In the rows, 128 means zero.
Known rows, with every step that occurs:
Y/C: [121 122 126 169 136 113 106 139 125 132 106 115 109 129 131 114 130 115
  95 162 131 121 184 113 121 130 149 125 162 114 132 149  84 123 154 122
 139 131 120 125 145 114 136]
K/Y/T/S/C/M/V/L: [117 137 133  99 111 105 182 135 118 114 135 127 146 129 115 143 159 116
 166  95 124  85  32 143  88 130 114 128 108 110 101 147  68 129 144 125
 176 100 108 122 136 120 118]
S/T/Y/K/L/V/M/C/H: [137  96 143  57 122 143 127 102 118 133 164 150 175 133 120 130 134 148
  99 106 117 161  93 137 148 122 132 115 110 121 160 108 139 133 141 116
  89 115 138 121 108 106 186]
V/L: [121 127 107 139 109  87 137 153 142 129 103 121 105 119 137 124 135 128
 134 134 126 104 196 110 120 127 140 159 159 117 101 128 124 146 138 143
 129 136 114 135 152 109 135]
S/C/H/K/Y/V/L/T/A: [150 152 141 131 121 171 182 106 137 129 145 126  77 131 121 130  77 121
 206 105 116 152  59 146 142 133 115  75 101 137 120  67 205 124 105 167
 187 118  94 132 110 169 127]
T/Y/C/M: [117 118 132 136 136 121 131 135 109 118 106 128 135 137 120 122 136 136
 104 132 128 110 158 128 113 138 125 108 139  92 123 177  71 121 185 132
 125 135 126 127 135 105 180]
A/C/S/T/Y/K/L/V/M: [134 103 134 188 133 151 113 113 119 131 155 142 143 130 129 131 140 136
  76 109 128 165  81 134 149 127 133 122  87 140 154 139 159 136 115  84
  82 137 153 130 135 107 167]
H/T/Y: [126 129 119 138 130 114 139 133 125 117 102 136 119 131 139 109 139 162
 150 150 137 105 195 123 147 141 128 122 105 123 128 158  59 123 130 137
 127 142 114 126 104 133 168]
S/T/L/K/Y/C/M/V: [130 125 130 138 135 137 122 125 117 124 164 139 192 126 104 136 126 144
  92  99 134 105  65 131 114 128 156 151  99 112 130 140 108 110  93 109
  72 115 139 128 114 127  97]
Y/V/M/C/L/T/H: [116 151 127  82  78 127  75 130 123 136 141 122 167 130 131 129 125 128
  87 128 131 133 131 112 166 122 122 113 141 133 144 108 195 109 169 138
 142 130 129 110 129 121 114]
C/S/T/H/K/Y/V/M: [135 133 130 120 141 179 137  98 112 121 167 141 142 130 133 134 109 162
 134 121 130 163  60 143 152 143 148 112 109 145 152 154 229  79 108 101
  88 144 148 121 137 159  99]
V/L/T: [119 156 116 150  94  80 123 143 149 127  98 117 141 122 136 120 142 129
 132 133 136 108 193 111 155 129 135 151 118 134  96 126 119 152 108 160
 123 136 101 130 130 116 133]
Y/T/H/K/L/V/M/C/S: [129 103 134  70 122 138 122  99 112 142 172 126 163 130 132 131 136 111
 118 100 134 189  75 137 136 130  67 102 149 138 156 113 150 144 130  65
 154 161 151 113 113 144 102]
S/C/M/V/L/K/Y/T: [133 130 143  88 113 107 179 120 136 125 153 122 180 125  99 138 148 105
 165  93 124 101  51 136 108 126 124 147 117 112  97 142  81 137  84 143
 179 112 132 128 117 123 112]
K/L/V/M/C/S/T/H: [129 108 134  85  86 130 101 121  99 133 151 142 143 134 141 135 152 135
  82 115 131 171  91 115 133 126 142 148 143 139 144 115 133 140 166  66
  97 143 143 105 140 134 106]
M/C/Y/V/L: [122 126 124  67 131 135 163 147 145 126 123 124 125 121 129 133 119 127
 151 117 115 143 130 110 105 121 186  88 172 111 132 106 182 123 184 110
 123 134 126 126 156 123 134]
C/S/T/M/V/L/K/Y: [134 134 121 116 122 132 176 121 144 117 133 138 160 123 128 151 145 153
 144 107 129 153  61 146  94 120 135 170  94 157  87 141 130 122  70 130
  50 132 154 144 132 139 116]
H/K/L/T/A/C: [134 152 116 227 127 110 116 125 127 139 124 120  65 125 134 124 103 114
  92 110 135 133 159 137 136 131  82 119  88 146 122 103 190 157  94 114
 140 134 100 133  99 153 105]
M/V/L/T/S/C/H/K: [136 160 150  90 131 111 169 111 139 136 153 117 140 126 122 129 116 110
 210 109 120 138 104 142 110 125  89  95 109 130 113  83 156 128 104 148
 197 100 111 134 128 149 152]
A/T/M/V/L/K/Y/C/H: [129 130 147 135 100 129 186 104 152 125 143 136 141 131 113 158 137 131
 134 110 117 164  48 151 109 119 107 125 119 132 109 119  66 125 120 167
 101 124 130 133 105 138 145]
S/T/M/C/L/V: [126 101 124  85 132 142  91 145 136 129 132 138 154 137 127 147 156 132
 111 139 131 139 140 119 121 109 142 171 139 154 126 120 121 144 122 154
  99 109 161 132 126 115 116]
K/Y/C/L/V/M: [124  95 122 155 124 146  74 137 130 124 151 126 133 144 132 131 150 124
  90 144 124 130  70 120 157 123 165 158 177 121 158 117  89 135 170 157
 133 132 123 131 157 119 143]
K/L/T: [121 154 114 158 104  91 103 143 133 129 106 121 157 121 137 118 125 130
 110 136 139 110 170 113 154 133 130 144 120 139 127 123 134 146 121 117
 124 135  89 130 116 131 125]
S/C: [131 126 136 134 137 113 112 146 122 129 117 118 100 129 125 117 134 105
 138 166 126 116 183 111 116 125 145 140 160 118 126 147 115 122 146 120
 203 116 122 124 145 119 129]
S/C/M/V: [128 124 136  79 139 107 134 155 107 128 122 115 147 137 113 132 152 106
 139 138 121 100 146 110  92 122 154 160 170 115 105 150 143 107 147 114
 200  98 136 133 156 115 113]
M/C/S/T/L/K/Y/V: [136 134 127  99 155 204 123 113 126 127 162 137 146 126 118 130  87 139
 135 116 134 160  49 127 112 125 159 113 101 133 161 119 200 101 102  96
  57 145 156 122 124 154  97]
A/T/H/K: [128 129 129 139 141 128 140 109 130 130 134 133  90 126 125 131 113 134
 148 132 134 124 187 133 143 142  93 123 123 129 134 147 165 108  98 145
 133 145 133 122 101 141 103]
S/C/M/V/L/K: [134 128 137  85 127  95 159 141 134 136 138 115 159 125 105 137 142  97
 156 104 121  99 134 118  90 116 131 160 158 111  86 127 146 137  93 137
 198 106 160 139 155 111 129]
C/Y/K/L: [124 120 111 106 163 124 140 133 137 128 115 130 138 106 130 123 106 134
 152 111 121 128 148 130 123 133 145  90 136 119 148 129 181 124 141  87
 101 143 113 139 122  93 134]
K/L/T/S: [113 160 110 166 128 109 115 137 125 125  97 123 136 123 143 121 118 132
 116 131 141  96 147 133 137 136  97 123  98 139 131 123 133 144 131 117
 116 124  99 132 127 134 132]
K/Y/V/M/C/L/T/H: [119 151 130  84  74 147  93 119 123 123 153 130 164 136 127 135 121 141
  85 123 127 134  58 124 162 126 139 118 133 124 156 109 179 101 185 143
 129 137 106 106 119 135 120]
A/C: [123 128 131 188 136 118 107 142 127 131 106 118  83 133 129 120 134 113
  84 159 125 120 191 115 118 126 143 151 151 119 131 148 124 126 161 126
 136 129 123 126 139 122 123]
T/S/C: [122 133 133 142 160 130 121 138 114 125 108 120  80 131 132 121 129 107
 143 159 126 102 159 130 100 128 113 120 139 118 128 148 114 119 154 120
 195 105 132 126 154 122 137]
L/K/Y/C/S: [132 129 138 152 163 174 130 104 129 126 121 115 103 135 126 116 110 117
 133 147 128 161  80 140 109 136 138 113 135 120 143 151  90 117 129 130
  94 162 140 128 139 141 140]
M/V/L/T: [122 151 114 132  90  74 143 149 146 130 111 111 157 124 132 125 145 130
 124 129 135 100 168 108 137 123 148 164 131 137  90 105 136 132  98 147
 124 122  98 138 136 126 122]
H/C/Y/K/L/V/M: [128  96 132  92 160 133 105 125 132 132 123 127 166 127 139 130 136 115
 106 122 121 149  97 135 150 123 147  92 172 128 165 120 147 147 143  78
 120 135 145 130 145  97 132]
Y/T/S/C/L: [117 135 125 129 133 118  90 136 123 131 128 125 101 115 134 120 132 100
 183 139 131 100 136 129 127 129  85  99 106 128 136 138  77 136 136 148
 177 112 118 122 128 110 120]

Rows:
[121 128 119 136 131 128 134 125 130 116 110 126 122 129 131 120 138 138
 129 150 133 109 125 134 146 139 135 140 116 126 134 159  70 118 131 143
 105 137  95 123 102 131 105]
K/Y/T
[121  99 108 150 129 144  92 134 123 118 149 132 170 134 134 131 153 141
  91 132 138 125  86 135 181 126 107 161 132 134 152 127  99 130 128 116
 126 134 123 130 111 123  85]
K/Y/T/L/V/M
[131 128 103 163 132 119 114 142 107 126  85 135  38 125 148 120 129 148
 111 145 133 101 213 123 136 133 144 159  93 149  96 138 138 125  96 147
  68 113 121 131 126 128  85]
S/T/A
[125  98 128  85 148 132  91 135 119 131 124 114 135 152 132 129 169 116
  67 159 126 139 158 114 136 112 149 177 190 130 137 133 141 133 155 129
 156 117 161 127 158 120 126]
L/V/M/C
[127 113 108 139 141 121 149 130 132 126 121 135 137 113 124 119  97 142
 117 117 128 104 154 135 115 136 103 104 123 106 142 130 156 119 128 103
 119 142 110 139 114  96 184]
T/Y/K/L
[136 104 137 161 117 135 103 104 111 142 178 139 158 127 135 130 130 129
  99 108 136 180  83 128 150 136 123 110 133 143 155 118 141 140 109  63
 119 147 150 117 138 143 117]
Y/C/S/T/H/K/L/V/M
[129 121 124 183 146 150 109 120 134 127 148 129 133 122 117 120  99 127
  94 130 134 125 103 136 121 129 116 122 136 101 154 124  93 123 127 113
 119 148 125 127 115 128 126]
T/L/K/Y/C
[128 134 128 118 111 134 124 124 107 126 106 138  95 122 142 119 124 151
 144 142 134 140 169 121 130 144 141 131 109 137 118 149 118 105 138 111
  61 151 128 114 127 129  96]
C/S/T/H
[127 125 121 176 150 139 130 142 112 122  86 128   4 128 145 124 125 131
 110 137 116 141 179 135 116 130 135 107 126 125 118 127 140 125 186 120
  95 135 114 129 128 129  97]
T/A/C/Y
[118 159 131 114 120  98 133 145 106 126 123 118 181 132 120 135 140 108
 133 108 133  88  87 125 103 127 110 129 109 130 114 127 143 131 138  94
 190  92 111 130 140 129 125]
K/L/T/S/C/M/V
[121 163 132 169 122 133 142 137 141 130 117 114 134 126 128 126 111 106
 155 133 134 100 116 123 136 126 124  90 110 137 119 109 164 130 112 135
 202 100 125 128 156 131 141]
Y/V/L/T/S/C
[134 149  99 170 137 109 121 129 125 135 114 122  89 120 141 121 100 129
 129 112 139 119 176 137 144 135  80 124  95 152 114 100 201 151  71 126
 129 136 101 143 102 151 104]
H/K/L/T/A
[138 133 156  95 113 128 146 119 115 121 125 141 109 133 129 108 132 141
 206 151 121 142 160 124 141 138 123  87 111 113 137 135  29 121 170 140
 189 128 101 113  96 138 186]
S/C/H/T/Y
[130 129 116 132 119  89 158 134 150 131 127 133 177 115 124 149 148 143
 108 115 134 116 162 133 108 111 123 179 109 155  78 134 136 136  41 139
  89 103 167 147 128 118 113]
S/T/M/V/L/K
[122 127 121 173 119 113  80 152 136 135 122 123  80 124 131 124 126 111
 114 142 123 115 176 108 121 124 139 150 151 119 136 127 134 136 174 152
 124 136 114 131 141 113 128]
A/C/L
[122 124 139  44 132 131 131 128 119 128  98 127 127 138 128 138 142 128
 121 149 115 172 165 135  90 114  98 129 164 128 120 141 112 121 201 132
 127 122 137 126 117 118 139]
T/M/C/H
[122 145 136 147 150 120 122 132 115 126 107 126  93 131 136 114 144 119
 172 156 135 102 164 125 122 133 119 111 108 133 130 156  65 131 127 117
 206 108 131 116 131 131 134]
H/T/S/C
[125 134 133 161 113 134 176 113 147 122 136 126 132 130 122 158 146 122
 131 111 128 172  31 144  94 120 112 130 110 146 101 146  89 125  97 134
  91 146 150 136 132 138 133]
A/T/M/V/L/K/Y/C/S
[126 119 125 128 148 143 131 130 118 126 151 124 179 131 104 133 115 128
  94 102 130 108  62 133  97 126 123 140 144  98 135 127 121 108 131 106
 114 129 138 136 125 124 111]
T/L/K/Y/C/M/V
[130 127 143 103 150 123 124 140 123 118 121 127 104 122 130 121 136 117
 174 154 117 141 165 119 122 129 167 104 154 112 136 144 113 117 176 108
 176 125 116 124 140 120 128]
S/C/Y
[120 129 119  84 109 102  82 146 129 128 127 143 143 122 130 145 157 137
 112 135 130 137 168 117 106 111 135 159 118 144 115 155 120 139 143 143
  86 115 140 124 122 104 121]
S/T/M/C/L
[130 131 147 122  93 108 110 125 113 128 103 143 105 126 138 120 127 138
  97 153 134 110 178 124 133 140 144 121 129 120 128 150  58 125 145 112
  84 133 117  98 116 129  97]
S/T/H/C
[134 165 152 109 133 118 150 105 141 135 141 122 121 124 125 124 113 108
 217 114 121 145 130 145 129 131  77  83  94 127 120 107 140 147 113 162
 196 114 113 127 123 139 163]
V/L/T/S/C/H/K
[124  98 106 146 130 113  94 150 123 132 128 124 154 135 141 131 149 126
  78 139 130 119 143 114 155 121 136 178 182 138 141 113 154 149 139 104
 151 123 136 141 156 124 125]
K/L/V/M
[141  99 125 145 136 142 140 115 132 136 160 145 149 125 124 130 100 145
 127 110 137 117 136 130 145 139 126 140 134 138 150  91 164 135  76  99
 124 131 133 129 105 152 100]
S/T/H/K/L/V
[137 127 139  86 124 116 177 131 136 121 150 123 158 132 100 142 139 110
 157 100 117  99  62 129  85 121 147 167 151 101  98 131 128 130 112 142
 186 112 138 135 145 125 132]
S/C/M/V/L/K/Y
[133 129 121 134 114 109 175 126 152 117 138 141 173 121 119 155 146 156
 107 112 130 117  88 144 105 116 140 186 101 146  89 134 118 127  57 143
  76 109 145 142 118 132 118]
S/T/M/V/L/K/Y
[133 131 116 151 136 143 178 124 157 129 123 131 150 121 126 117 100 151
 166 116 137 102 154 126 151 135 122  95 106 129 124 116 126 132  63 153
 136 139 153 137 116 141 175]
H/T/Y/V/L/K
[127 100 124 104 130 124  50 150 129 135 121 120 131 141 147 128 152 108
 106 155 126 123 141 114 156 118 139 156 193 135 147 119 109 154 151 155
 135 130 148 131 166 115 126]
H/C/L/V/M
[133 127 130 102 145 125  75 132 144 141 112 119 113 122 134 118 108 103
 145 145 129 112 166 124 125 125 114 125 158 123 139 126 107 150 111 169
 107 144 148 131 137 122 130]
H/C/L/K
[125 147 125 147 125 120 125 130 129 115  97 125 140 133 133 113 129 153
 116 153 137 112 191 131 160 138 115 124  96 125 123 145 103 118 130 158
 110 138 102 131 105 130 167]
L/T/Y
[134 126 120 189 154 168 170 131 145 135 108 123  35 118 133 132  86 120
 129 103 115 138 135 139 120 124 129  81 124 131 114  86 206 134 120 134
 105 132 153 142 141 136 105]
T/A/C/Y/V/L/K
[138 132 131 105 128 159 189 110 153 132 125 135 143 124 127 115  88 156
 205 112 124 129 139 134 155 137 113  75 107 126 130  95 116 126  98 171
 121 141 143 136 103 147 185]
C/H/T/Y/V/L/K
[133  93 129 167 123 149  96 135 135 125 147 145 131 132 127 121 125 145
 122 139 134 115 133 117 154 132 166 122 119 122 149 108  55 134 128 166
  83 126 124 131 128 123 171]
S/T/Y/C/L/V
[129 129 147 143 128 134 121 129 123 135 106 123  76 135 128 118 123 118
 120 154 113 148 176 122 121 128 135 131 153 116 138 129 114 120 196 144
 121 130 112 125 127 127 134]
A/C/H
[135 130 155 140 147 154 149  91 134 128 152 129 107 133 115 122 116 123
 153 129 116 164  93 154 138 139 106 102 107 120 158 141 100 120 144 150
 121 140  99 120  79 154 121]
A/C/H/K/Y/T
[138 135 122 104 154 194 120 102 104 127 131 129  71 141 137 134 120 139
  97 125 126 167  61 143 128 122 150 130  89 157 127 139 214 106  94 129
  54 126 173 124 145 156  92]
L/K/Y/V/M/C/S/T/A
